Each row comes from the steps of one walk. Every step used is in the known rows, and no mark comes twice. Write the walk behind each row, first mark first.
In the rows, zero is written as 128.
Known rows
z -> f: [146 143 121 122 109 122 123  86 170  73 100 136 176 137 117 113 155  88
 157 135 135 145 135 130 100 121 169  89 134 165 104 122]
v -> k -> b: [142 176 182 130 168  85 109 102 116 123  89 150 130 183 155 126 158 113
 100  98 140 139 167 122  99 114 145 136 122 140  70 127]
v -> x -> n -> h: [ 98 135 196  59 138  97 161 110 153  92 134 143  49 199 131 129 160 117
 127  98 124 104 105 183 105 127 177  86 141 208 100 107]
m -> n -> j -> b -> k: [159 152 136 101  91 170 167 100 171 127 158  97 113  77 148 189 103 151
  90 123  90 116 155 170 104 124 170  53 202 156 141  64]
b -> k -> v -> x -> f: [ 91 116 162  81 172 149 167 121 156  90 151 106 121 169 153 127 171 105
 131 114 123 120 154 206  96 162 146  85 127 183  99  88]
x -> f: [130 105 148  99 125 137 129  66 172  94 133 136 123 139 103 111 157  95
 153 147 128 133 138 174  90 105 157  90 124 143 124 104]
z -> f -> x -> v -> k: [120 110 134 101 137  99 130 101 108 129 120 158 133 153 152 122 198 105
 118 144 147 147 131 143 122 141 176  91 112 140 116 108]
x -> v -> k -> b -> j -> n: [130 126 162  90 190 102 114 103  95 148 145 148 154 134 161 110 113 116
  95  76  89 147 186 170  89 125 102 176 131  90  98 127]
m -> n: [139  98 141  91 115 143 115  88 192 105 134 127 145 134 129 133 140 143
 142 135 147 109 154 143 101  96 146  78 148 157 102  82]
f -> x -> n -> h: [111  74 161  73 143  72 140 121 129 107 132 156  40 185  92 123 178 103
 124 130 129 108 100 152  97 103 186 103 128 170 122 107]
m -> n -> j: [157 131 137  94  84 150 140  92 177 117 168 107 115  93 119 156 131 171
 134 139 146 120 153 156 104 104 136  56 166 146  95  98]
j -> b -> k -> v: [149  95 119 103 168 164 150 125 158 122  90  99 174 135 142 162 121  91
  96 108  93 131 153 169 105 145 148 110 149 160 124 129]
h -> n -> j: [150 147 121  74 108 145 161 110 154 129 121 110 121 109 111 133 125 139
 165 110 115 139 138 130 101 124 128  97 152 130 102 150]
z -> f -> x: [124 116 111 129 110  84 123 115 133  82 100 153 156 146 107 112 185  95
 154 157 147 130 130 101 100 111 191 100 129 156 128 122]
x -> v: [108  65 134  72 155 159 117  65 172 102 115 130 144 140 121 133 168 102
 143 115 131 133 134 181 119  98 115  86 127 135 126 122]
k -> b -> j -> n: [132 133 137 117 163  91 107 115 117 101 124 143 178 126 116 100 102 107
 130  88  86 131 185 129  69  95 117 185 149 104 110 143]
m -> n -> j -> b: [182 135 128 100  72 160 152  89 169 132 139 108 128  79 133 175 100 165
 103 145 114 117 144 152 107 110 170  65 185 153 139 115]
b -> k -> v: [122  91 127  97 182 150 137 125 163 104 115 100 162 150 131 140 156  98
 126 100 124 133 160 175  99 139 116 101 129 150  84 113]
b -> k -> v -> x -> n -> e: [ 86 124 178  37 171 144 200 147 121  85 143 122  76 195 144 111 171 146
 134 134 131  85 158 200 100 155 153  78 146 193  77 121]
x -> n -> j: [150 136 164  98  93 137 162  81 143 104 143 111  73 131  88 155 156 130
 143 135 116 126 135 194  94 114 148  77 146 128  96 133]
k -> b -> j: [126 146 145 114 177  92 110 101 125  84 117 138 138 143  96 123 133  93
 140 113  97 118 174 141  84  74 116 168 134 126 104 135]
b -> k -> v -> x: [ 88 124 154  85 178 142 156 142 152  95 114 105 147 174 160 143 168 118
 126  86 132 112 158 173 107 154 126  96 136 177  85 109]
n -> j -> b -> k -> v -> x: [130 158 143  95 135 158 191 143 127 125 120  83 130 121 162 186 125 137
  88  99 100 124 149 182 113 166 151  83 173 176 123 143]
e -> n -> h: [126 109 178  97 159  95 130 116 147 133 120 153  91 138 102 100 145  99
 108 126 144 114 120 164  99 128 166  71 133 177 118  82]
f -> x -> n -> e: [ 97  85 158  63 126  94 162 118 101  99 122 170  60 177  87  96 189 141
 150 187 149  84 138 138  96  89 188  95 138 144 128 137]
f -> x -> v -> k: [ 98  74 155  83 158 105 121 100 102 156 115 155 106 162 146 141 200 124
 109 129 150 126 139 151 124 116 145 101 112 114 122 115]
j -> n -> e: [116 110 135  69 117 126 140 115 135 120 117 158 164 128 130  73 118 153
 139 134 147 123 159 118  90 109 149  99 162 131 119 160]
j -> n -> x -> f -> z: [ 87  93 154  86 148 117 135  99 146 144 140 126 128 123 104  83 102 127
 143 163 101 146 166 170 100 117 147 134 145 157 136 117]
m -> n -> x -> v -> k: [100  92 171  52 169 133 116 102 160 164 154 120 112 138 184 127 156 161
 102 149 142 113 168 167 131 114 124  80 123 179 105  83]
h -> n: [132 116 125  69 139 138 136 107 166 118  86 133 150 152 121 112 135 111
 174 107 114 129 138 117  99 117 138 121 137 140 112 138]
v -> k -> b -> j -> n: [147 171 166 121 165  70 114 121  87 149 122 150 161 136 151 109 100 123
  98  85  93 140 195 131  74 123 123 188 138  92  82 134]
k -> b: [129 138 152 127 166 106 102  96 148  77  91 144 147 175 120 115 157  94
 132 102 132 129 154 120  93  84 135 133 132 153  97 136]
j -> n -> x -> v: [ 75  53 134  64 166 137 108 106 156 131 124 121 171 124 153  90 142 123
 130 119 114 135 156 149 113 106 108 115 130 151 149 145]
j -> b -> k -> v -> x: [113 127 145  93 165 150 168 139 142 113  85 104 161 159 171 165 135 110
  97  94  99 111 151 168 110 161 159 104 156 186 128 130]
f -> x -> n -> j: [128 106 155 101  96 102 161 107 106 110 141 129  52 139  78 153 189 135
 141 156 127 111 127 164  96 105 168  87 142 118 122 132]
n -> j -> b -> k: [144 165 135 115 106 152 167  94 141 126 118 106 117  89 128 188 117 117
  95 111  80 134 145 165 105 124 165  73 189 140 150 105]
j -> b: [149 114 131 111 116 138 130  85 159 118  65 136 163 132 123 150 121  99
 117 129 106 124 137 134 106 103 171 109 152 148 154 145]
k -> v -> x -> f: [117 101 156  80 155 142 152 112 156  91 133 115 136 168 138 112 166 117
 144 134 148 122 140 190 103 148 144  99 110 182  98 138]

Which walk is each row?
[ 89  92 163  68 168 115 114 112 127 179 121 131 154 135 184 101 139 140
  99 114 122 145 168 153 117 134 118 117 120 142 122 135]  j -> n -> x -> v -> k
[108  72 105  97 135 119 122  95 140  82 120 148 151 139 119 113 197  87
 149 149 143 138 118 142 118 113 167  88 124 150 142 119]  z -> f -> x -> v
[153 168 119  81 112 165 186 117 149 141 111 102 119  98 140 168  97 119
 124  95  59 137 140 140 101 145 164  95 189 140 149 114]  h -> n -> j -> b -> k
[177 132 100  73 146 181 193 150 145 148 115  75 145 101 144 163  94 121
 115  96  70 145 146 157 102 174 136 111 167 147 118 152]  h -> n -> j -> b -> k -> v
[117 146 177  80 140 151 199 137 128  98 164  81  70 158 135 171 168 140
 122 100 111 111 146 226  97 172 134  73 150 166  72 115]  b -> k -> v -> x -> n -> j
[117 188 189  95  95 143 206 103 121 105 129 109  56 140 142 194 140 130
 101 107  69 101 136 203 100 148 195  68 190 167 146  97]  v -> x -> n -> j -> b -> k
[133 183 166  83 166  69 139 137  65 148 139 171 137 132 151  75  94 155
  97 117 113 122 205 117  78 116 134 172 150 110  82 152]  v -> k -> b -> j -> n -> e
[102 100 166 105 196  83 106 111  85 129 111 163 107 190 158 124 199 113
  93 114 145 130 151 131 114 105 143 135 110 129 112 123]  f -> x -> v -> k -> b
[ 95 114 176  91 205  94  98 123 108 150 118 139 155 160 195  86 143 129
  81  94 115 148 179 131 109 121 113 154 119 153 108 145]  j -> n -> x -> v -> k -> b
[128 133 139 111 135 143 144  93 159 113  83 125 147 131 138 164 126  88
 104 106  81 122 148 153 101 115 176  96 170 150 156  91]  j -> b -> k
[ 85 117 167  76 182 155 182 114 147 108 153 103  98 168 122 136 142 114
 137 122 115 130 158 233 112 167 142 103 143 180  89  76]  b -> k -> v -> x -> f -> z
[126 140 168  86 203 103 116  89 102 130 140 143 119 149 142 135 144 106
 105  97 100 133 179 183 106 104 102 161 118 110  89 118]  x -> v -> k -> b -> j
[126 129 174 100 193 116 106  84 123 123 111 147 127 178 167 127 169 107
  94  93 134 145 155 162 114 115 122 125 114 138  84 123]  x -> v -> k -> b
[105  99 164  72 164 145 168 106 147 115 136 112 111 169 108 119 138 127
 147 145 139 133 146 217 117 154 138 112 127 178  86 128]  k -> v -> x -> f -> z
[164 132 164  85 107 156 196 127 119 120 117  89 100 145 134 173 133 144
 105 130 106 113 129 203 108 165 163  96 153 174 112 187]  k -> v -> x -> n -> j -> b
[147 171 168  97 184  43 120 139  95 155 151 159 117 142 156 102  83 120
  72  63  94 149 169 135  80 128 133 181 142 133  79 123]  v -> k -> b -> j -> n -> h
[117 107 155  94 134 137 144  60 164 115 133 134 101 141  73 121 129 104
 156 155 118 143 143 200 107 108 155 103 141 141 114  94]  x -> f -> z
[ 93 109 146  49 171 131 157 109 160 143 128 119  90 145  94  86 113 117
 179 169  91 138 152 159 112 117 145 140 131 176 127 115]  h -> n -> x -> f -> z
[131 129 152 111  99 121 186 115  99 120 129 121  53 126 104 189 158 115
  98 140  72 106 132 174  94 124 204  87 178 129 166  94]  f -> x -> n -> j -> b -> k
[121  95 176  50 170 113 166 143 150  98 139 118  75 204 135 126 157 118
 117  97 139 113 111 199 108 156 149 102 120 216  70 145]  k -> v -> x -> n -> h
[122 121 153  87 159 162 180 119 150 103 123 105 135 154 167 146 137  95
 101 121  91 118 144 202  99 167 178  96 145 192 142 103]  j -> b -> k -> v -> x -> f
[125 109 126  69 143  89 127 122 144 135 156 141 138 105 111 107  82 115
 121  85  92 136 144 155  84 113 128 145 155 129 119 122]  b -> j -> n -> h
[165 148 130 115  86 143 154  86 143 131 103 115 133  92 112 172 112 128
 108 131 107 136 134 149 110 111 162  87 169 137 149 159]  n -> j -> b
[ 78  87 140  78 212 105 100 121 118 113 145 126 163 119 136  82 118 109
 121 110  75 129 186 150  97  84  85 186 133 138 141 150]  k -> b -> j -> n -> x -> v
[ 88 101 155  57 180 101 126 120 105 185 152 128 146 105 162 109 116 139
 105 122  87 133 188 173 108 123  97 154 124 115 124 130]  b -> j -> n -> x -> v -> k
[ 96  91 161  71 146 134 136  90 184 130 173 115  84 127 103 107 118 149
 148 198 122 115 167 183 115  96 153  98 146 196 121  63]  m -> n -> x -> f -> z
[136 108 141 119 104  89 143 107 126  71 113 152 107 172  91 113 196  90
 158 166 125 117 122 139  89 121 208  99 124 156 120 112]  z -> f -> x -> n
[170 144 166 131  98 141 163 101 118 151  99 126 115  82 102 149 119 125
  95 156 112 115 139 168 102 137 180  66 166 136 158 122]  e -> n -> j -> b
[137 129 170  76 121 143 185 129 125 102 146  89  86 159 122 153 163 151
 133 122 134 117 135 209 104 159 131  86 133 166  69 167]  k -> v -> x -> n -> j
[112 119 123  56 128 112 149 120 115 128 142 156 156  98 107  82  93 152
 148 141 113 112 180 137  83  98 130 133 165 107 123 155]  b -> j -> n -> e
[126  98 135  82 135 102 118 116 165 128 127 145 148 134 136 101 106 114
 111  76 127 149 124 136  94 123 148 109 152 157 115 128]  j -> n -> h
[ 79  68 125  29 189 152 130 115 167 129 108 113 135 146 142  96 152 114
 167 128 104 125 142 139 126 105 107 121 118 173 140 140]  h -> n -> x -> v
[178 142 128 129  60 107 180 109 104  97 119 130  92 118  96 156 153 107
 117 176  95 129 111 148  98 135 229  88 162 154 157 144]  z -> f -> x -> n -> j -> b
[109 104 150  84 159 133 141 131 150 104  95 112 163 174 145 128 165 131
 136 109 157 115 147 157 111 141 123 107 118 178  84 166]  k -> v -> x
[142 185 173 116 179  73 118 109  94 128 119 149 123 153 131 134 132 112
 109 105 104 127 189 141  88 101 125 171 125 114  75 120]  v -> k -> b -> j
[135 108 141  93 122  67 147 125 134  79 139 156  68 177  97 105 179  83
 133 145 128 129  91 142  96 127 216  94 130 195 117 100]  z -> f -> x -> n -> h
[112  75 158  98 127  93 138 104 120  98 105 148  81 181  86 132 196 105
 150 151 129  99 130 150  91  97 179 109 125 129 127 117]  f -> x -> n
[107 108 174  37 152 136 186 141 121  91 125 132  92 198 131  98 165 157
 143 155 157  89 145 184 104 143 152  91 129 191  75 174]  k -> v -> x -> n -> e
[ 74  62 126  52 176 123 117 111 137 138 150 118 163  93 126  98 116 121
 138 126  81 125 175 172 104  95  88 153 134 127 154 138]  b -> j -> n -> x -> v
[116 146 138  79 165  91 131 129  96 100 140 162 153 125 115  63  95 140
 130 124 107 117 192 117  74  86 126 169 162 119 110 162]  k -> b -> j -> n -> e
[ 74  61 175  81 191 133 119 108 137 135 112 130 114 130 118  91 180 108
 122 169 131 101 149 182 120 112 127  78 112 176 151  97]  e -> n -> x -> v
